Each row was made from one walk, in order. Every step used is in the known rows, and no mark comes twice. Write each row's walk.
In the rows, zero is written as 128.
Known rows
E H Y: [119 151 103 120 138  98  95 126 131 146 103 117 105 135 139 106 162 120
 108  65 157 135 130 115 161 198 144 117 167 161 190  98 160  96 145 146
 143 155  64 120 124 130  84 121 190 160]
L J: [106 112 136 115 147 130 108 142 141 171 145  93  77 182 140 134 158 132
 165 114  95 137 147 164 168 116 114 135 166 147 163 130 176 121 150 131
 121 145 131 146 119 112  76 146 110 105]
Q P G: [129 133 106  91 109 120  99 121 110 133 125 127 139 174  75 114 112 147
 110 138 113 126 124 108 139 127 114  82 214 136 162 103 112 122 130 180
  96 147 124 145 130  78 166 143 161  68]
Z D P G T X Y H E: [134 171 109 123  87 158 161 175 106 148  80 152  95 136 143 150 112 103
 105 127 169 141 173 103 114 104 140  90 145 101 114 175 159 163 117 169
 157 142 133  94 129  97  72 155 136  98]
E H Y X T G P Q: [148 153 105 116 117 110 104 117 117 148 122 118  98 126 114 120 159 123
 119  46 174 143 155 136 134 204 176  68 146 165 187 109  97 129  66 153
 161 134  76 133 130 148 131 132 164 161]
E H Y X T G: [107 154 120 116 109 121  77 137 128 148 129 119 120 113 122 116 172 128
 120  87 168 142 139 151 139 200 169  77 158 150 178 106 128 118  75 139
 165 146  71 112 149 160 107 149 180 148]
E H Y X T: [107 136  90 123 116 112  73 145 118 134 114 115 127 115 116 112 161 134
 125  80 153 145 139 158 148 183 159  90 154 162 160 107 148 114  93 132
 183 139  79 103 154 144  98 150 196 151]
Y X T G P: [105 131 121 115  94 151  86 137  92 132 170 117 120 124 100 131 136 146
 154 112 143 155 170 185 101 133 144  78 152 141 139 111  88 152  13 141
 175 113 137 100 151 163 160 166 126 114]
Z D: [112 129 129 115 140 112 139 133 123 166 117 104 118 157 126 168 131 110
 119 112 126 167 154 126 158 165 127 135 144 171 152 100 190 108 109 171
 155 132 128 101 124  96  71 136 141 115]
X T G P D Z: [139 149 135 130 124 136 132 136  94 140 139 102  85 106 167 153 122 148
 171 106 138 135 154 131 139 131 142  77 181 141 155 107  60 162  46 143
 136 148 118 120 145 144 159 174 135 121]
N A Q: [128 138 133 140  96 210 112  89 151 182 143 174 130 215 122 106 123 111
 149 124 103 129 141 179 141 111 168 106 142 148 170  63 108 130 129 140
 168 146 141 144 100 145 106 123 107 111]
E H: [113 144 100 143 132 118 117 122 106 151 117  93 110 124 151 109 179 153
 113  72 129 155 151 105 179 196 120 152 166 159 179 106 141 104 145 152
 158 123  95 105 137 104  75 129 184 141]
Y H: [ 97 128  86 135  85 161 103 123  92 131 143 152  97 156 104 138 108 154
 102 100 133 140 149 155 152 114 129 158 148 119 121  91 153 159 120 106
 157  98 143 102 157  98  98 144 130 122]
Z D P: [144 166 125 110 121 111 160 141 100 168  99 117 117 175 149 148 117  95
 124 105 126 176 156  98 133 152 113 131 143 154 125 119 191 117 117 179
 139 163 109 109 106  89  66 179 145  78]
N A Q P: [147 147 128 119  90 200 108  74 145 169 125 176 137 218  97 120 112 138
 146 145  97 133 112 157 139 116 173  87 152 130 175  76 114 116 113 153
 141 163 128 150  96 139 143 149 102 101]
Q P G T: [141 129  93  86 113 128 110 114 117 127 125 109 121 148  83 120 109 158
 139 129 118 128 124  84 133 134 123  85 204 120 147 105 113 140 112 170
  98 139 142 136 129  73 146 133 139  94]
T X: [ 72 114 106 140 133 159 108 134 128 136 154 101 113 152 133 109 188 160
 138  98 135 184 125 152 133 129 110 126 145 152 163 136 171 156 145 128
 167 152 124 113  89 168 146 129 112 123]
Z D P G T X: [142 159 118 112 123 151 173 163 116 165 103 111 102 154 155 143 147  97
 130 110 147 161 166  76 118 136 132 106 135 146 112 141 163 156 115 187
 143 152 139 108  95  84  72 146 129  71]
J L: [149 100 118 122 121 134  97 129 145 135 156 116 140 135 144 139 120 177
 120  79 127 136 149 183 150 137  91 154 168 157 153  93 146 140 134 123
 143 161 136 124 123 129 121  92 123 174]
N A: [115 136 144 125  96 182 115 105 158 150 156 147 118 172 120 121 141 143
 161 116  90 119 131 164 142 112 126 118 124 146 158  73 136 118 128 125
 135 155 148 140 114 147 114 138 126 123]
Q P G T X Y: [132 116  91  97 119 142  97 143 131 116 120 116 114 139 104 107 119 170
 141 142 135 132 100 102 113 113 122  54 201 104 153 132 122 158 120 168
 122 157 141 126 130 117 166 135 132 100]
T X Y H J L: [ 76 110  91 150 121 161  91 163 140 113 133 157  86 141 152 134 132 191
 115 105 182 145 106 199 119  97 121  95 155 102 140 160 188 177 148  79
 178 175 128  99 143 189 148 121 112 158]
N A Q P D: [143 139 115 116  88 190 132  70 129 174 114 193 162 206  88 125 112 129
 152 144  88 130 130 154 159 123 170  75 166 144 168  85 110 110 121 164
 148 162 122 160  92 123 148 141  96  84]
P G T: [125 112 101 106 121 146 119 137 134 140 147  98  98 128 123 103 126 114
 143  97 130 109 179 109 137 125 127 110 191 140 123  87  91 168 125 160
 126 110 172 123 131  72  90  90 136 108]
H J: [ 90 145 103 127 148  95 113 105 129 130 121 136  85 183 129 118 122 145
 130  98 151 145 133 147 161 141 126 127 188 154 128 112 181  96 166  99
 100 170 113 127 144 128 119 138 150 128]
Q P G T X Y H: [126 120  81  97 100 161  97 144 117 117 117 137 106 137  92 125 108 176
 126 141 147 128 102 107 111 104 131  58 194  85 138 135 122 167 106 153
 134 139 150 116 144 103 160 142 127 100]
T G P: [143 166 164 113 121 139 131 102 113 163 161 116  69 154 141 133 140 136
 140  70 159 140 152 109 115 175 139 104 164 133 197 113  71 125  80 164
  85 140 105 135 112 156 160 133 117 114]
A N: [ 89 109 111 149 110 126 117 128 131 145 127 122 131 148 108  84 100 134
 135  86 134 148 134 178 130 127 123 132 186 176 191  94 164 138 149 153
 147 166 166  98 126  92  90 115 125 105]
N A Q P D Z: [160 150 107 131  77 204 140  80 132 165 121 184 147 191  91 129 114 135
 159 158  88 123 130 132 154 118 169  78 171 142 159  70 109 124 114 148
 143 177 117 170  90 133 140 159  99  94]

Which walk is each row?
[104 137 155 129 130 140  82 140 132 152 159  88 104 138 166 129 113 145
 147 121 140 152 122 167 137 124 147  96 169 136 146 101  87 155  61 130
 158 139 136  96 156 147 140 159 149 123]
X T G
[157 154  98 104  99 146 144 151 106 142 128 123 107 154 147  74 116 107
 133  86 138 125 172  78 116  99 114 117 178 124 101 117 107 170 134 166
 109 150 141 126 110  77  91 153 152  69]
D P G T
[159 133  83 125 116 119 172 116  65 121 106 127  84 109 124 147 131 142
 157  66 118 115 195  95 152 152 102 112 192 163 160  99 110 136 104 159
 111 144 100 146  96 109 140 143 129 117]
G P D Z
[135 149  80 123  86 173 135 173  96 133 122 145  90 144 153  83 112 126
 123  98 155 122 156 100  97  78 120  92 165  84  96 142 118 202 131 146
 143 148 147 107 123 105 105 160 135  78]
D P G T X Y H
[131 152 103 112 113 113 113 134  98 146 105 131 114  95 119 131 171 121
 137  67 168 127 162 129 143 208 168  65 158 165 184 115 103 109  63 160
 154 144  63 125 139 153 125 138 170 136]
E H Y X T G P D
[162 150  80 118 116 106 151 115 113 147 127 123 126 198 123  73  99 118
 108  50 122 168 160 112 137 111 103 128 155 147 105 118 128 172 146 154
 122 151 125 150  81  92 123 168 133  97]
D P Q
[ 88 121 120 122  84 150  69 146 113 141 183 112 139 130 102 121 137 142
 146 131 133 164 160 197 114 131 143  84 148 145 124 102 102 156  26 130
 184 115 144  99 151 158 144 169 125 112]
Y X T G
[116 124 110  86 104 113  88 136 110 124 130 156 130 126  81 133 113 102
 153  87 168 124 153 181 102 145 167  37 167 165 152 104 113 133  34 142
 143 156  90 136 125 168 172 144 132 118]
H Y X T G P D
[139 155 110 119  92 135 130 159  97 151 129 139 126 184 134  67 110 100
 111  86 134 124 175  99 123 101 105 113 188 131 114 106 102 158 154 173
 101 152 125 138 118  80 111 159 177  46]
D P G
[ 83  98  80 130  92 140  65 148  98 116 156 108 149 134  92 117 131 149
 148 125 115 163 163 207 125 103 128 101 148 148 109  96 134 154  50 124
 209 111 151  89 159 137 135 167 142 112]
Y X T
[112 131 120  95 101 126  67 135 120 123 144 137 111 144  86 126 112 112
 140  89 175 127 136 190  86 138 172  48 153 150 159 107 119 133  34 133
 152 160  94 121 130 184 169 147 145 130]
H Y X T G P
[164 156 105 111 131 101 174 125 115 173 106 115 118 195 124 144 111  89
 102  78 126 182 171  97 146 149 123 125 131 163 118 115 176 139 117 180
 143 151 128 124  88  71  74 162 132  90]
Z D P Q
[126 153 155 122 128 140  97 133 106 146 143  83  74 136 173 142 113 154
 157  95 149 145 134 148 122 130 143  87 163 130 172 109  63 150  52 139
 145 130 124  98 149 143 157 159 148 123]
X T G P
[ 91 110  92  96 100 113  65 134 130 122 143 151 145 160  57 103 118  96
 118  92 151 135 142 187 106 142 148  87 164 161 145  91 181 121  90 124
 150 156  93 134 118 172 138 132 139 126]
H Y X
[117 141  84 105  83 158 100 140 118 109 101 152 112 131  82 130 105 178
 116 153 154 120 118 112 119  94 135  61 199  79 148 162 115 163 118 150
 122 140 133 118 148 114 162 140 128 121]
Q P G T X Y H E
[128 128  90  90 118 151 114 119 122 127 127 105 119 142  87 118 134 173
 141 133 132 148 112  85 119 129 125  75 185 117 150 132 123 151 116 166
 114 150 140 136 111  98 160 130 126  96]
Q P G T X
[136 153 107 118 107 161 160 178 107 159  99 136  82 144 149 150 116 102
 120 116 159 147 155  94 106 120 135  91 133 110 105 145 169 174 111 169
 168 146 146  95 126  87  71 161 126  78]
Z D P G T X Y H
[104 136  92 116 111 111  89 134 121 135 119 125 126 126 100 104 172 118
 112  72 155 141 147 142 147 203 147 111 157 166 175 103 166 103 113 141
 162 140  71 117 130 143  88 136 176 146]
E H Y X
[127 129 103 120  80 153 113 147  81 131 163 124 123  97  97 145 140 143
 164 121 135 144 187 164 115 133 139  66 167 151 124 106  83 163   4 138
 164 125 124 125 137 155 156 179 120 104]
Y X T G P D Z
[ 85 105  93  99 107 122  49 148 130 115 133 133 146 147  78 114 105 112
 132 105 152 134 127 207 108 117 158  72 160 165 134  90 164 137  62 117
 174 161 109 114 139 164 143 148 152 134]
H Y X T
[101 109  69 126 125 182 103 141 134 116 134 110  71 106 156 122 145 180
 165  98 158 153 114 141 104 112 135 113 142  87 129 137 170 199 103  97
 195 134 158  82 112 151 107 135  79 164]
G T X Y H
[110 130 101 111  89 141 106 137  80 129 152 130 138 116  94 140 139 137
 163 108 137 151 184 183 117 140 144  62 151 156 137 109  78 151  17 155
 172 109 130 112 145 143 169 164 123  98]
Y X T G P D
[145 162 127 113 113 122 162 158 102 176 105 129 115 176 135 135 118  77
 107 112 134 147 175  91 135 138 120 109 159 158 121 112 152 128 119 200
 127 153 125 123 116  66  70 158 163  50]
Z D P G
[141 152  94 110 110 160 144 153 109 143 129 120 105 150 153  76 142 120
 140  83 143 137 163  83 104 102 115 107 165 119 100 139 117 188 142 156
 120 160 140 123  91 102 107 150 136  73]
D P G T X
[161 162 143 113 112 134 169 111 101 159 155 135  77 122 135 149 145 128
 152  83 150 128 183  86 138 176 130  87 185 148 176 108  67 140  75 165
  82 153  90 158  97 147 152 143 112 108]
T G P D Z
[ 95 125  87 137  94 185 106 162 132 119 130 140  92 110 120 111 132 135
 125 116 166 106 169 137 122  87 136  83 179  97 130 148  97 193 134 134
 154 104 162 105 144 117 116  97 126 127]
P G T X Y H E
